Each row was made from one small tree. The marks that hang from a mark follow it in brackets, in alphabetical order. Every link used is in the known rows. Write each row's tree.
(in the rows, 128 means zero)
Known rows
D(B W): [115 152 136 166 139  94 138 116 139 113 120 129  77 138 143  88 140 117
 126 121 134 129 116 162 129]
P(N(E)): [106  96 124 164 110  95 115 123 129 119 145 111 133 163 128  86 144 122
 143  93 117 132 135 150 127]
B(D(W) U): [ 80  99 138 158 123  44 118 125 140 135  98 145 133 124 132 108 142 117
 133  90 138 157 154 140  66]
E(B(U) N W): [ 68  94 111 132 104  80 109 122 141 171 137  98 140 150 177 122 137 136
 157  94 145 158 136 171  86]
S(M(B(D(W(U V)) E))): [ 71  88 143 134 107  61 123 119 135 179  60 142 105 155 137  92 186 143
 144 103 165 113 161 149  82]
N(E(B W(D U V))): [120 102  85 158  83  76 125 108 137 157 134 112 149 183 170  99 181 125
 169  75 137 153  98 142 108]
U(B(D(W) E(N))): [ 36  61 148 158 114  47 119 106 138 181  75  94 102 167 115 123 133 135
 136  86 140 132 151 173 122]
N(E(B(U) W(D V))): [113  92 102 156  89  56 119 104 139 161 134 118 159 175 172 113 174 122
 161  81 135 162 118 146  87]
S(M(B(E))): [ 87  87 134 133 123  85 114 117 127 174  70 143 112 143 133  98 154 130
 140 119 154  94 181 157  94]
A(E(N W(D))): [ 96 108 121 137  99  86 117 108 136 130 121  83 117 164 142 104 137 119
 154  82 124 137 129 145  97]
V(W(D U(B))): [109  56  87 155 110  52 114 103 126 165 113 134 165 168 147  94 152  98
 151  85 140 140 105 144 137]
E(B(U) W(D)): [108  98  98 147 103  67 105 118 135 158 117 129 172 127 176 123 139 114
 152  93 143 158 126 150  78]
D(B(E(N) U) W): [ 77  88 162 154 138  63 131 104 147 158 130 122  77 165 154 111 158 126
 140 109 146 133 140 181 110]
S(M(B(E(N)))): [ 70  86 136 126 114  94 112 112 129 188  69 118  97 159 136 100 157 136
 145 114 152 100 183 168  96]
W(E V): [122 128 111 156 112 104 130  92 130 123 128 118 113 167 134  92 158 111
 141 102 143 114  84 135 109]
P(N): [104 109 124 156 116 109 111 129 124 114 129 115 134 132 134  90 131 121
 133 104 128 124 121 147 119]
S(M(B(D(W) U))): [ 77 100 141 135 116  57 109 128 137 174  62 159 119 123 142 103 163 128
 139 110 155 135 192 152  66]
A(E(N W(D U V))): [102 103 112 133  87  90 123 104 139 144 132  92 117 182 161  99 174 126
 168  71 138 136  98 135 101]
M(B(D)): [ 90 126 120 152 124  89 102 127 132 164  35 138 114 137 131 108 133 119
 140  91 131 128 167 137  88]
V(W(D E(B N) U)): [116  77  82 145  99  70 122  92 133 167 134  99 156 195 149  93 154 102
 172  77 143 151  95 157 136]
M(B(D(W(V)) E(N) U)): [ 54  80 160 143 118  51 111 110 145 188  60 117  99 179 145 111 176 135
 146  82 151 147 162 159  69]
S(M(B(E(W)))): [ 76  83 131 126 117  78 109 120 129 172  88 127 116 143 148  94 150 136
 135 122 154 105 174 160  83]
D(B(E(N) U)): [ 77  76 147 148 135  75 119 104 143 182 113 134  93 161 157 130 152 124
 150 107 141 113 153 172 109]
A(E(B(D) W(U))): [ 82 107 119 141 106  51 120 137 142 148 112 134 152 146 145 124 133 139
 172  71 138 129 145 140 108]

Which tree is each row?
[120 147 127 161 125  98 145 111 142 126 132 141  75 158 164  81 183 124
 140 111 150 127  81 152 131] : D(B W(U V))
[ 63  69 124 119 106  88 107 118 134 197  96 115 104 163 161  98 171 141
 153 107 162 112 168 167  92] : S(M(B(E(N W(U)))))
[ 64 108 123 130  88  66 125 123 146 165 114  97 126 176 156 120 158 152
 177  66 141 136 125 147 105] : A(E(B(D) N W(U V)))
[ 88 108 146 154 121  88 145  99 145 153 130 110  58 188 158  91 188 137
 146 103 154 122  93 170 130] : D(B(E(N)) W(U V))
[ 89 143 124 158 107  70 136 124 137 131  81 116 126 139 129 101 138 138
 139  94 139 145 120 148  99] : E(B(D(W(V))))
[ 95  82 145 156 144  62 119 109 140 167 113 162 109 144 154 129 148 117
 144 111 143 106 149 160 107] : D(B(E U))
[ 59  68 144 138 119  41  96 118 141 191  66 136 131 158 161 120 162 134
 142  88 151 137 161 142  52] : M(B(D E(W(V)) U))
[ 81  65 110 139  90  85 116  96 134 167 122  80 114 183 162  99 178 129
 152  84 148 135  96 148  85] : B(E(N W(D U V)))
[ 99  62 107 150 109  70 110 109 130 149 121 115 140 152 153 103 153 115
 145  88 145 129 117 143  86] : B(E(W(D U)))
[104 130 112 153  99  99 143  98 142 140 147  98 103 191 152  86 183 126
 164  83 160 146  70 164 131] : D(W(E(B N) U V))
[ 95  99 114 156 115  57 113 111 140 168  99 147 156 141 137 136 133 113
 162  85 146 134 143 148  99] : W(E(B(D U)))
[ 50 111 110 136  95  78 111 127 138 169  92  74 124 145 151 120 116 145
 149  90 131 155 145 163  90] : E(B(D) N W)
[ 58  97 152 149 123  69 113 117 139 171  48  97  85 172 123 100 144 132
 138  86 138 140 171 163  89] : M(B(D(W) E(N)))
[ 66  68 145 141 130  65 113 106 145 181 133 115  96 161 173 126 149 131
 144 110 143 126 145 174  98] : D(B(E(N W) U))
[142 102  83 163 106 101 114  93 130 146 116 137 140 157 143 104 165  87
 163  81 146 127  94 131 116] : W(D E U)
[119  97  96 164 106  81 118 108 139 156 137 124 118 172 169 101 169 110
 158  89 126 143 120 146 118] : N(E(W(D(B) U)))
[ 75 127 107 133  91 104 125 113 137 153 127  68 115 166 169 101 146 147
 149  99 142 146  98 163 100] : E(B N W(V))
[ 92  70 113 129 104  78 103 115 129 188  79 135 129 147 161  99 174 126
 150 107 161 113 161 151  85] : S(M(B(E(W(D U)))))
[ 76 106 139 149 120  65 104 111 145 179  73 124 105 166 143 110 159 114
 152  82 147 158 161 158  83] : M(B(D(W(E(N))) U))
[109  86  99 160  87  81 107 127 133 148 151 105 166 166 163  97 160 127
 165  78 129 154 115 155 129] : P(N(E(B W(D U))))
[ 74 119 104 136 101 100 117 122 136 152 126  74 123 153 162 107 124 140
 149  99 136 149 124 171 103] : E(B N W)
[ 92 102 110 142 114  66 110 128 137 152 137 132 163 129 173 119 131 126
 150  98 147 149 132 157  86] : E(B(U) W)
[ 45  67 130 116  92  71 107 117 137 211  68 110 101 166 158 104 183 152
 152 101 162 116 167 155  72] : S(M(B(D E(N W(U V)))))
[ 82 102 117 152 115  54 111 130 138 168  77 153 160 122 142 137 129 125
 155  86 139 139 163 146  82] : E(B(D U))
[ 63  77 158 132 113  41 116 115 138 184  63 151 115 147 140 103 181 139
 138 108 165 122 180 152  60] : S(M(B(D(W(V)) E U)))
[134  71  85 154 112  62 120  93 128 138 141 125 158 178 140  80 156  87
 155  84 140 141  92 135 120] : V(W(D E U))
[ 97 119 120 160 107  69 133 107 139 130 112 124 111 161 130  88 169 119
 145  84 149 142  96 134  98] : B(D(W(E U V)))
[116  99  85 150 101  93 108 116 130 138 123 118 143 137 166  95 154 107
 147  90 140 146 103 133  89] : E(W(D U))
